What can hang from each mark
z513: z26
z263: z42 z313
z42: z26 z263
z82: z268 z473
z80: z10 z990
z26: z42 z513
z268: z10 z263
z10: z26 z268 z765

Known rows, with every way that one mark hangs from another
z10{z26{z513} z268{z263} z765}: [ -8  11 -10  -4  -1  -5   3 -12  15  -4  -2  -5   3  -2   3   6  -7  -2
 -15   1   9   3  -5]
z10{z26 z268 z765}: [ -9  15   3  -9  -7  -1  -5 -11  13   9   3 -23   0  -1  -9   2 -21   4
 -23  -2  -4   4  -3]
z26{z42}: [ 2 -8 18 -4 -2  2  7 16 -3  0  2  1 -3 -4 -8 -3 -1  1  9  0 -1  1 -3]
z26{z42 z513}: [  0 -14  10  -2  -5  -4   8  15   0 -14  -6  -2  -3 -10  -4   0  18  -4
  12   1   3   0  -8]
z513{z26}: [  1 -12  13  -2  -2  -2  -3   5  -1  -7  -1 -39  -2  -6   0   2 -23  -3
 -11   1   3   3  -1]
z268{z10{z765}}: [ -4   3   9  -4   3  -2  -1 -20   6   3   9  -3   0  -5  -2   0 -13   3
   3  -2  -7  -6   0]
z80{z10{z26{z42 z513} z268 z765} z990}: [-16  11  -1  -1 -19  -7  -1   7  14 -36 -10  27   1 -20  -9   4   7  -3
 -12   2  -3  11 -14]
z80{z10{z26{z513} z268 z765} z990}: [-16  10 -11  -3 -18  -6  -5  -7  18 -30  -6  -1   0 -17  -6   7  -4  -3
 -25   2  -4   9 -12]
z80{z10}: [  2 -15  10  -3  -5   4   9  -8   6 -10  11 -14  -2  -9  -7   2 -15  -5
  -9   3  -8   0  -4]
z10{z268{z263} z765}: [ -1  14  12  -5   7   3   6 -14  15  17   9  12   2   3  -6   5 -22   1
  -4   2   2   2  -5]
z82{z268{z10 z263{z42}} z473}: [ 22   8 -33   3  11  -4 -14  -9 -15  18   6  13  -1  22   4  -2 -27   8
  -2  -2   2 -11  10]
z263{z42 z313}: [  3 -13  -6  -1  -3  12   1   6 -10  13  14 -15  -6   8  -8   0   0   1
   2  -1 -15  -3   1]
z26{z513}: [  1 -15   1  -5  -4  -3   4   2   4  -8  -2 -32  -4  -6  -2   4   6  -3
  -1   1   1  -2  -6]
z80{z10{z26{z42}} z990}: [ -7  -5   3   0 -13   1   1  21  -3 -34  -2   7  -3 -16  -5  -4  -6   0
 -12   2  -5   8  -3]
z80{z10{z268 z765} z990}: [ -9  13   9  -4 -10   1  -1  -9  18 -10   5  16   0 -12 -16   7 -16   0
 -15   3 -10   7 -11]
z42{z26 z263{z313}}: [  6 -16  29   3  10  15   9   5  -5  25   2 -21   1   5   5  -1  20  -1
   7   1  -1   2   8]
z10{z26{z42} z268 z765}: [ -9  17  13  -7  -8  -1  -2   2   8   5  -1   8   1  -4 -11  -1 -11   3
 -10  -2  -2   7  -5]
z82{z268{z10 z263{z313}} z473}: [ 12   8 -33   3  15  -5 -10 -20  -8  19  14  10   3  22   5  -2  -9   3
  -2  -5   4 -11  13]
z268{z10}: [  0  -6  -2  -2   3  -2  -4 -13  -2  -1   7 -16  -3  -1  -1  -2 -13   2
  10   0  -3  -8   1]
z513{z26{z42{z263{z313}}}}: [  0 -13  25   8   2   7   5  17  -9   4  -3  -7   1  -3   4  -2  12  -5
  12   2   0   4   4]
z82{z268 z473}: [ 17   4  -9  -7   1  -6 -10  -3  -3  20   3 -27  -1  14  -6   0 -18   5
 -24  -5   3  -4   5]
z82{z268{z10{z26{z42}}}}: [  5  11 -14  -2  -4  -7 -14   5  -9  -8  -4  -1  -2   5   1  -6  -8   2
  -2  -5   1  -5   7]
z80{z10{z26{z42{z263} z513} z268}}: [ -3  -3   2   4 -12  -2   6   5   5 -17 -11   6   2 -10  -3   1  13  -8
   1   5   2   5  -7]

Rows
[ 6  0  1  3  9 16  3  5 -6 22  8 20 -1 15 -5  2 -1  0 10  2 -1  4  1]	z10{z268{z263{z42{z26} z313}}}
[  4 -21  19   4   6   9  10   6  -2  10  -5 -24   1   1   8   2  39  -5
  10   2   3   1   3]	z42{z26{z513} z263{z313}}
[  1 -17  12   5   0   5  12  15  -4   3  -4  -2   0  -3   2   0  42  -5
  20   1  -1  -1  -1]	z26{z42{z263{z313}} z513}
[  6 -16  11   0   2  15   3  13 -11  16   7 -11  -4   7  -4  -1   7   1
   3  -1 -10   3   3]	z263{z42{z26} z313}
[  4 -16 -14   9  13   6   3  -2 -11  -4   4  19  -1   7  11   0  20  -3
  26   2   1  -5   3]	z268{z10 z263{z42{z26{z513}} z313}}
[ 26  -6 -12   2  11  -2  -4  11 -10  13  -7   4   0  17   7   2   1   2
 -11  -1  13   0   5]	z82{z268{z263{z42{z26{z513}}}} z473}
[-12  10   3  -6 -11  -7   1   2  12  -9 -10   6   1  -8  -8   2   8  -1
  -7  -1   3   7 -10]	z10{z26{z42 z513} z268 z765}
[ -4  -6 -17   5   5  -8   3   3  -6 -26  -5  12   0  -5  13  -4   7  -3
  17   1  11  -4   1]	z268{z10{z26{z42 z513}} z263}
[  9  19  -2   2   5  -9 -12  -7  -6  19  -8   9   6   9   7  -7  -3   9
 -10  -5   2  -4  13]	z82{z268{z10{z26{z42{z263}} z765}} z473}
[  7   9  20  -1   9  11   4   0   5  22   3  28   1   8  -4   4 -16   3
   1   3   0   6  -3]	z10{z268{z263{z42{z26}}} z765}
[-11   8   5   2  -7   2   4   2   7   8  -7   6   4  -2  -1   2  31  -2
   3  -1  -2   5  -3]	z10{z26{z42{z263{z313}} z513} z268 z765}
[  5   9 -25  -4  -3  -6 -18  -9  -5  -3   0 -28  -3   8   4  -3 -17   2
 -15  -5   0  -8   8]	z82{z268{z10{z26}}}
[-5  5 17  3  3  0  1 -3 -3  3 -4  6  3 -6  7 -6  2  4  9 -1 -3 -3  6]	z268{z10{z26{z42{z263}} z765}}
[  9  -7 -12   4  10   5   0  -4 -11   3  10  12  -3   7   4  -1 -20   3
  18   3  -4 -10   4]	z268{z10 z263{z42}}
[-9 14 14  0 -4  8  3  2  4 21  1  9  4  3 -5 -2 14  2  0 -1 -6  6  2]	z10{z26{z42{z263{z313}}} z268 z765}
[ -6   3  -2   2  14   5   6 -24   5   9  20  18   3   3   5   0  -3   0
  11  -2  -4  -7   5]	z268{z10{z765} z263{z313}}
[-13   1 -13   5   6  -4   7  -8   1 -16   5  29   3  -4  12  -2  22  -4
  13  -3   3  -2   2]	z268{z10{z26{z42 z513} z765} z263{z313}}
[  0  -8  -3   7  13   7   6 -10  -2   2   6  31   2   3  10   3  20  -2
  19   0  -3  -3   2]	z268{z10{z765} z263{z42{z26{z513}} z313}}
[ -4   9 -19  -2  -4   0   0  -4   6   0  -2   4   0   3   0   6 -11   0
 -12   1   0   2  -6]	z10{z26{z513} z268{z263{z42}} z765}
[ -9   1 -14   0   7  -8   2 -19   7 -16   1  -3   2  -5  15   2  -4  -2
  -3  -1   7  -5   1]	z268{z10{z26{z513} z765} z263}
[  9 -21   9  -1  -2   5   3  15  -6  -3  -8 -17  -5  -1   0   3  11  -1
   4   2  -1   2  -4]	z263{z42{z26{z513}}}
[-11  10  -5  -8 -11  -6  -3 -11  16  -4  -4 -23   0  -5  -5   5  -3  -1
 -19  -1   1   4  -9]	z10{z26{z513} z268 z765}
[  5 -12  33   5   2   2   4  21  -8   0 -11 -12   1  -7   5  -2  -3  -3
   9   4   5   5   2]	z513{z26{z42{z263}}}
[ -4   5   0  -2 -11   1  -5  -1   8 -15   3   5  -3  -9 -15   5 -17  -1
  -8   5  -7   5 -10]	z80{z10{z268} z990}
[ -2   8 -12  -3   2   1  -2  -3   4   4   4 -16  -1   6   0   0 -24   1
 -12   2   8   2   1]	z10{z26 z268{z263}}
[ -5   9   1  -5  -9  -2  -4  11  -1  -1  -4  -4  -2   0 -11  -4 -10   2
  -4   0   2   5  -4]	z10{z26{z42} z268}
[ -7  -7 -13   1  -5 -11  -3   3  -6 -27  -9  -4  -2  -9   4  -5  11  -2
  13  -1   4  -4  -2]	z268{z10{z26{z42 z513}}}
[  9  10 -23   6   4  -4 -14  -1 -17  20  -2   2   4  18   7  -9  11   6
  -2  -6   1  -6  17]	z82{z268{z10{z26{z42{z263{z313}}}}} z473}
[ -9   2  -5   3   6  -8   6  -6   3 -21  -3  24   3  -9  12  -2   7  -2
  11  -1   8  -2   0]	z268{z10{z26{z42 z513} z765} z263}
[  6 -15  20   2  -1   0  12  18  -3  -2 -11  -6   0  -7   2   0  26  -3
  18   3   3  -1  -3]	z26{z42{z263} z513}
[ 14  11 -14   4   4  -9 -14   1 -15  14 -10  -3   3  13   8  -9  -4   8
  -4  -3   6  -6  14]	z82{z268{z10{z26{z42{z263}}}} z473}
